Each row comes from the steps of one path. Every step used is in the known rows, and no mark comes twice. Write the path behind each row, first mark first.
Known rows:
kagutam > tadepir: [ 18.4  10.5  25.3 -15.7   9.9  -4.7   7.9 -11.4   1.0  24.8   5.6 -12.2
 -14.7 -20.0 -26.1 -39.1 -28.2 -34.0  -4.3 -11.1   0.6   7.0  -6.1 -24.5]
kidi > dakoz > vipok: [-14.7  13.6  -9.2 -25.8   1.3 -12.3  -3.6 -20.1   1.8  -0.3  12.0 -15.5
  -0.4 -11.4 -19.3 -11.1  -1.0 -10.6  -0.5 -15.1  24.4  13.8  -7.6  33.6]
minafeb > tadepir: [  8.8  15.1  29.8  -9.8  -0.8   1.2   1.3 -14.5   5.2  24.3  -6.8  -6.9
  -0.9 -13.1   5.8 -45.8 -21.5 -32.5  16.3 -17.5   7.4  22.1 -11.8 -22.6]
kidi > dakoz > tadepir > vipok > biziv: [ -5.4  29.6 -17.4 -21.1  31.5   5.5  -3.3 -12.7   1.7  -1.8  35.2 -19.9
 -11.1 -17.5 -28.7 -10.6  -4.0 -47.8  39.1  13.9   6.5 -12.5 -13.6   4.9]
minafeb > dakoz > kidi: [  9.3  10.2   9.4 -17.4  11.1  -5.8  -5.6 -31.3   9.8 -13.4  -5.9  -8.9
  10.3  11.4  -3.8 -35.8 -24.8  -2.5  53.0 -13.5  25.8  18.7  -1.3 -21.9]
kagutam > tadepir > biziv: [ 27.7  31.6  15.2 -32.5  14.9 -13.5  10.0  -6.9  -9.5  26.7   7.6  -1.8
 -22.7 -26.9 -34.1 -31.6 -35.8 -11.3 -13.8  -4.6 -16.1  -0.3  -3.1 -25.3]
kidi > dakoz: [-12.0   7.1   7.2 -12.8  11.7  -9.4 -14.7 -24.9  12.4  -3.4  -3.8 -11.1
  -3.1   0.8 -14.0 -16.4  -6.3 -12.4   3.2 -18.6   8.3  14.1  -8.9  14.0]
dakoz > minafeb > vipok > tadepir: [  7.5  10.1  30.1  -0.7 -26.0   6.6  12.9  -5.2  10.6  20.4  10.7 -31.8
   2.7  -6.2 -12.7 -26.4 -23.7  -2.3  30.3 -22.2  27.3  34.0 -35.0   9.5]
tadepir > dakoz > vipok: [-12.4  15.1 -25.4  -7.6  10.8   7.0  30.1 -20.6 -10.2  33.5  37.4   0.0
   4.8 -14.3 -21.3 -19.7 -28.9 -18.3  -1.9  -2.9  20.6   5.8   6.5  25.5]
biziv > vipok > tadepir: [ 23.2 -30.2   9.1  -5.5  26.4   2.9 -16.2 -18.3   6.5  11.1  40.9 -16.9
  -4.9 -38.1   2.4 -37.7 -21.9  -0.7  -6.7 -14.0   2.6   5.5 -24.4   4.9]
tadepir > dakoz: [-12.6   7.6  -7.5   4.5  20.8  12.8  19.0 -26.5   2.3  29.7  19.8   4.3
   1.6  -1.9 -15.2 -24.6 -33.8 -18.2   2.5  -5.5   2.8   5.6   3.9   5.4]
vipok > tadepir > kagutam: [ 30.0   0.2 -14.2 -28.0 -12.7  15.0  22.4 -11.7  14.7  31.1  30.7 -10.3
   3.0 -31.4 -10.3 -12.9 -41.9   6.3  13.0 -14.5  -7.1  -1.1 -30.4  -0.5]
vipok > tadepir > dakoz: [  1.6  -1.2  -9.3   4.9  12.7  12.0  15.6 -34.4  21.2  43.8  27.7   0.5
  -5.4 -25.1  -5.0 -36.1 -38.7   4.4  16.7 -16.1   5.3   7.4 -20.6  17.9]
biziv > minafeb > dakoz: [  3.1 -14.5  -1.2  -8.8   6.2   4.5  -8.7  -8.0   6.8  -9.8  -9.4  10.1
  39.6 -17.8  16.2 -41.3 -61.5  -6.4  11.3 -12.6   0.5  27.1 -27.7 -29.8]
kidi > dakoz > tadepir > vipok > biziv > minafeb: [ -2.4  12.2 -31.5 -24.6  35.6  18.7  -7.6  -5.0  -4.4 -16.5  35.0  -8.4
  18.7 -34.6 -13.5 -10.7 -28.4 -43.5  17.6  24.0   0.8  -0.9 -31.1  -2.4]
minafeb > dakoz: [  0.5   4.0  12.7  -6.3   2.1  -5.8  -6.8 -16.3  14.4   3.5  -9.8  -3.6
  10.4   1.2   2.7 -40.8 -38.6  -7.4  33.1 -23.1   5.5  15.3 -10.8 -21.3]
tadepir > vipok > biziv: [ 16.5  23.1   2.4 -13.5  36.3  22.0  -6.9   5.9   8.1  16.3  21.0 -17.3
  -0.6 -31.0  -4.2 -14.3 -15.7 -23.8  21.6  26.1 -18.0 -12.1   6.0 -10.8]
dakoz > tadepir > biziv: [ 19.9  31.5 -26.1 -27.1  -3.8  -3.2  -0.4   0.0 -19.2   5.2  42.7   5.0
 -21.2 -10.1 -38.2 -13.1 -25.3 -18.6   9.9  -2.6 -10.5  -9.1  -9.6 -20.3]
kidi > dakoz > vipok > biziv: [ -8.4  15.2  -7.5 -11.2  17.8 -10.6 -21.2 -15.1   9.0   7.2  22.6 -18.2
  -1.1 -23.0 -13.6  -7.3  -1.0 -11.4  16.8   6.5  13.9  14.6  -7.7  27.6]
kagutam > tadepir > vipok > biziv: [ 26.0  27.2  22.5 -20.2  40.7  11.0  10.2   0.9   4.0  32.3  15.9 -24.0
 -13.2 -43.1 -18.5 -33.8 -26.9 -41.2  13.4  23.8 -12.5 -12.4   0.6 -24.3]
dakoz > vipok > biziv > minafeb: [ 16.9  -5.1 -22.4  -9.9  14.8  14.7 -19.9  12.4  -6.5   3.7  40.0  -1.0
  27.9 -48.7   6.1 -11.0 -39.6 -13.8  -7.5  27.0  -4.5  17.1 -17.0  -7.8]
kidi > dakoz > vipok > biziv > minafeb > tadepir: [ -5.5   5.4   2.8 -17.2  18.3  -4.0  -8.9 -16.0   4.2   6.8   4.2  -6.2
  29.0 -47.0  15.1 -33.5 -32.0 -24.5   8.2   5.5  21.1  42.3 -35.9   9.6]
kidi > dakoz > minafeb > tadepir > biziv > vipok: [ -3.0  17.4  25.3 -30.6  36.8 -24.9  16.7 -35.7 -26.8   0.5   7.9 -11.6
  12.5  -2.9 -15.0 -39.1 -17.6 -22.3  -0.4 -24.5  29.9  41.2 -15.9  19.7]
kidi > dakoz > minafeb > biziv > vipok: [-14.7   2.9  36.0 -30.6  36.6  -7.1  13.4 -18.7 -23.2 -12.5   9.5 -17.5
  28.6   3.8 -31.9 -12.3 -17.4 -31.8   3.8 -11.2  45.6  23.6 -17.1  22.3]
minafeb > tadepir > vipok > biziv > dakoz: [ 20.8  14.5  26.2 -10.7  35.8  29.0  11.7  -6.1  33.0  41.1   5.5 -16.3
  -0.5 -44.0  42.3 -48.5 -25.7 -52.9  15.5  -5.3  -2.5  21.3 -16.9 -27.0]

Which path is each row?
[ 15.4  16.1 -34.5 -29.5 -17.7  13.9  33.7  -2.3 -17.4   9.6  52.6  -4.4
  -0.1  -4.4 -44.6  -4.2 -35.6 -43.8  16.2  -6.2   3.6 -10.0 -16.6 -19.4]
dakoz > tadepir > kagutam
[ -4.7  -2.7 -20.5 -15.1  23.1  -0.2 -22.8  -7.5   1.7  -6.6  23.7  -4.3
  27.5 -41.7   1.1  -6.9 -27.0  -8.7  -5.1  16.3   8.6  25.7 -25.1  17.7]
kidi > dakoz > vipok > biziv > minafeb
[ 16.9 -10.8  -5.4   2.9  24.4  19.2 -31.8   6.1   5.7   2.1  22.7   4.0
  25.0 -36.1  11.0 -15.2 -44.8 -13.1  -2.7  24.6 -20.3  16.6 -19.7 -28.1]
vipok > biziv > minafeb
[  8.0  -6.9  34.2 -28.5  36.9   8.2   0.9   3.9 -16.1  -0.2  16.8  -7.8
  10.9 -25.0 -19.2 -19.6 -30.7 -28.1 -10.7   5.3  14.5  -4.1  -7.2 -12.2]
minafeb > biziv > vipok
[ 12.9  -6.8  29.2   4.3 -20.8  18.8  18.4  -6.8  33.5  32.8  10.0 -28.8
   2.4 -12.9  15.1 -35.0 -27.9 -16.3  10.5 -42.1  31.1  51.4 -45.7   4.0]
biziv > dakoz > minafeb > vipok > tadepir
[ 28.1   4.6  18.3 -32.6  44.8 -15.7   9.6 -11.6 -24.0  14.3  26.7  -6.3
 -18.1 -37.8 -32.8 -41.4 -36.2 -17.8 -36.3  -1.4 -10.1  -3.5  -2.0 -17.9]
kagutam > tadepir > biziv > vipok
[ 20.1   8.3  -6.6 -27.5  48.5  21.6  -5.7 -12.1   3.7 -21.0   3.6  -7.3
  43.1 -29.8  16.7 -30.4 -48.5  -7.8  50.7  29.3   7.3  12.3 -12.2 -30.4]
tadepir > vipok > biziv > minafeb > dakoz > kidi
[ 32.4  13.3  -0.4 -37.0  19.7  -1.2   8.8   2.0 -16.9  12.8   6.4  11.3
   6.8 -44.5 -20.9 -31.4 -60.6  -7.3 -35.1   4.8 -23.2   9.0 -22.1 -34.5]
kagutam > tadepir > biziv > minafeb
[ -5.3  17.5  -8.2 -15.7  13.3  -2.6  50.3 -26.9 -14.2  48.7  30.7  -5.9
  -7.6 -26.5 -38.3 -41.1 -39.7 -36.1 -10.0  -5.1  25.7   5.5   2.0  12.8]
kagutam > tadepir > dakoz > vipok
[  7.5  -8.5  16.2 -27.4  53.9  16.3  28.0 -40.1  -3.6  19.2  34.9  -6.4
   9.5 -32.8 -20.6 -30.7 -40.1   1.6  23.6   6.3  43.8  -0.8 -17.7  15.6]
minafeb > biziv > vipok > tadepir > dakoz > kidi
[-29.1  20.5  17.9   8.9  -2.1  13.0  46.7 -18.0 -10.7  26.8   8.0 -14.6
  15.8  21.1 -30.2 -21.6 -35.9 -29.3  14.7 -10.0  35.3  28.9  -6.4  15.7]
tadepir > dakoz > minafeb > vipok
[ 11.1 -22.2  -7.4  -6.9  52.2  10.5  15.6 -53.7   0.4  15.7  50.2 -10.6
  -0.4 -23.7  -9.7 -39.6 -25.2   3.0  13.7  -2.5  31.7   6.8  -9.2  23.1]
biziv > vipok > tadepir > dakoz > kidi
[ 16.3   6.6 -34.4 -45.5   3.3  -8.9  -5.5 -14.9   4.1   3.5  21.3   2.5
  13.5 -60.4  -1.5 -15.2 -39.5  38.3 -19.0 -11.0   1.7  19.4 -46.4  34.5]
kidi > dakoz > vipok > tadepir > biziv > minafeb
[  5.5  12.4 -26.9 -29.5 -19.9   3.0  38.3 -14.3  -8.7   4.8  30.7  -1.6
  13.5   3.4 -33.0 -25.0 -56.1 -37.3  45.5 -21.2  12.9   0.5 -25.6 -30.0]
minafeb > dakoz > tadepir > kagutam
[-15.2  21.8 -13.2 -33.3  -5.3  -3.1   5.6   1.7 -14.9 -21.9   5.2  -0.3
   6.9 -16.8 -34.7 -12.4 -40.5 -13.1 -11.9  -3.6  10.0  14.5 -43.6  -1.9]
kidi > dakoz > tadepir > biziv > minafeb > vipok
[ 24.1   2.0 -12.6 -19.1 -14.2   0.4  -2.8  -7.3  12.7  25.6  37.2 -15.8
  -9.2 -41.2  -1.8 -26.3 -16.9   6.5  11.9 -12.9  10.9   9.9 -23.1  17.9]
dakoz > vipok > tadepir
[ 36.9   0.0 -19.8 -27.5   5.6   9.6 -14.0  -2.0   6.8  10.7  20.9  12.2
  11.3 -54.5   7.6 -22.8 -55.1  33.7 -15.6  -3.4 -27.5  11.2 -41.3 -10.4]
vipok > tadepir > biziv > minafeb
[ -2.5  12.0  35.1   9.8   5.7  12.1 -16.6   9.9  13.8  14.0   3.4 -23.5
  -6.8 -16.9  -9.3 -17.4 -19.9 -16.9  18.9  16.1  -0.7  10.3 -10.4 -15.2]
minafeb > vipok > biziv
[ 10.9   2.4  32.9   2.3  20.7  23.4 -10.9  -6.6  33.5   9.1   6.3 -26.2
  -8.3 -12.8  13.1 -21.3 -14.2 -22.5  19.3   3.3  24.9  31.0 -13.7 -21.7]
minafeb > vipok > biziv > dakoz > kidi
[ 16.7  28.0  39.0 -22.0  -3.4  -1.6  44.4  -1.3   0.0  36.2  -2.5 -19.8
  -9.4 -10.1 -20.0 -39.3 -43.5 -34.6 -21.1 -30.4  19.1  41.4 -24.9 -19.1]
kagutam > tadepir > biziv > dakoz > minafeb > vipok
[ 22.5  14.2   3.0  -5.1  32.8  32.1  11.5  -1.3  14.5  24.3  32.5 -18.9
  14.4 -16.5  17.4 -16.9 -19.7 -46.7  17.8  -0.4   5.2  25.1  -8.1  -8.2]
tadepir > vipok > biziv > dakoz > minafeb
[ 16.1  23.8   2.0 -45.0  11.8  34.6  34.8  14.1   5.1  17.9  26.1  -6.1
   0.2 -28.9 -11.8 -19.9 -33.0 -66.2   9.8  -9.9  18.7 -10.5 -25.3 -27.8]
minafeb > biziv > dakoz > tadepir > vipok
[ 20.3   0.1   1.0 -26.1  39.8  -4.2 -10.1  -5.7 -20.9  -1.3  32.5  -1.9
  -5.8 -24.7 -17.9 -20.8 -25.9   0.2 -28.8   1.1 -14.5  -4.6   2.6  -4.7]
tadepir > biziv > vipok
[ 15.9  19.1  26.7 -32.8   5.5   0.8  21.2  14.9 -15.1  11.7 -14.3  -5.0
   2.7 -43.1 -26.3 -35.2 -62.0  -7.0 -36.6   5.3  -7.2  14.2 -29.3 -31.7]
kagutam > tadepir > biziv > minafeb > vipok
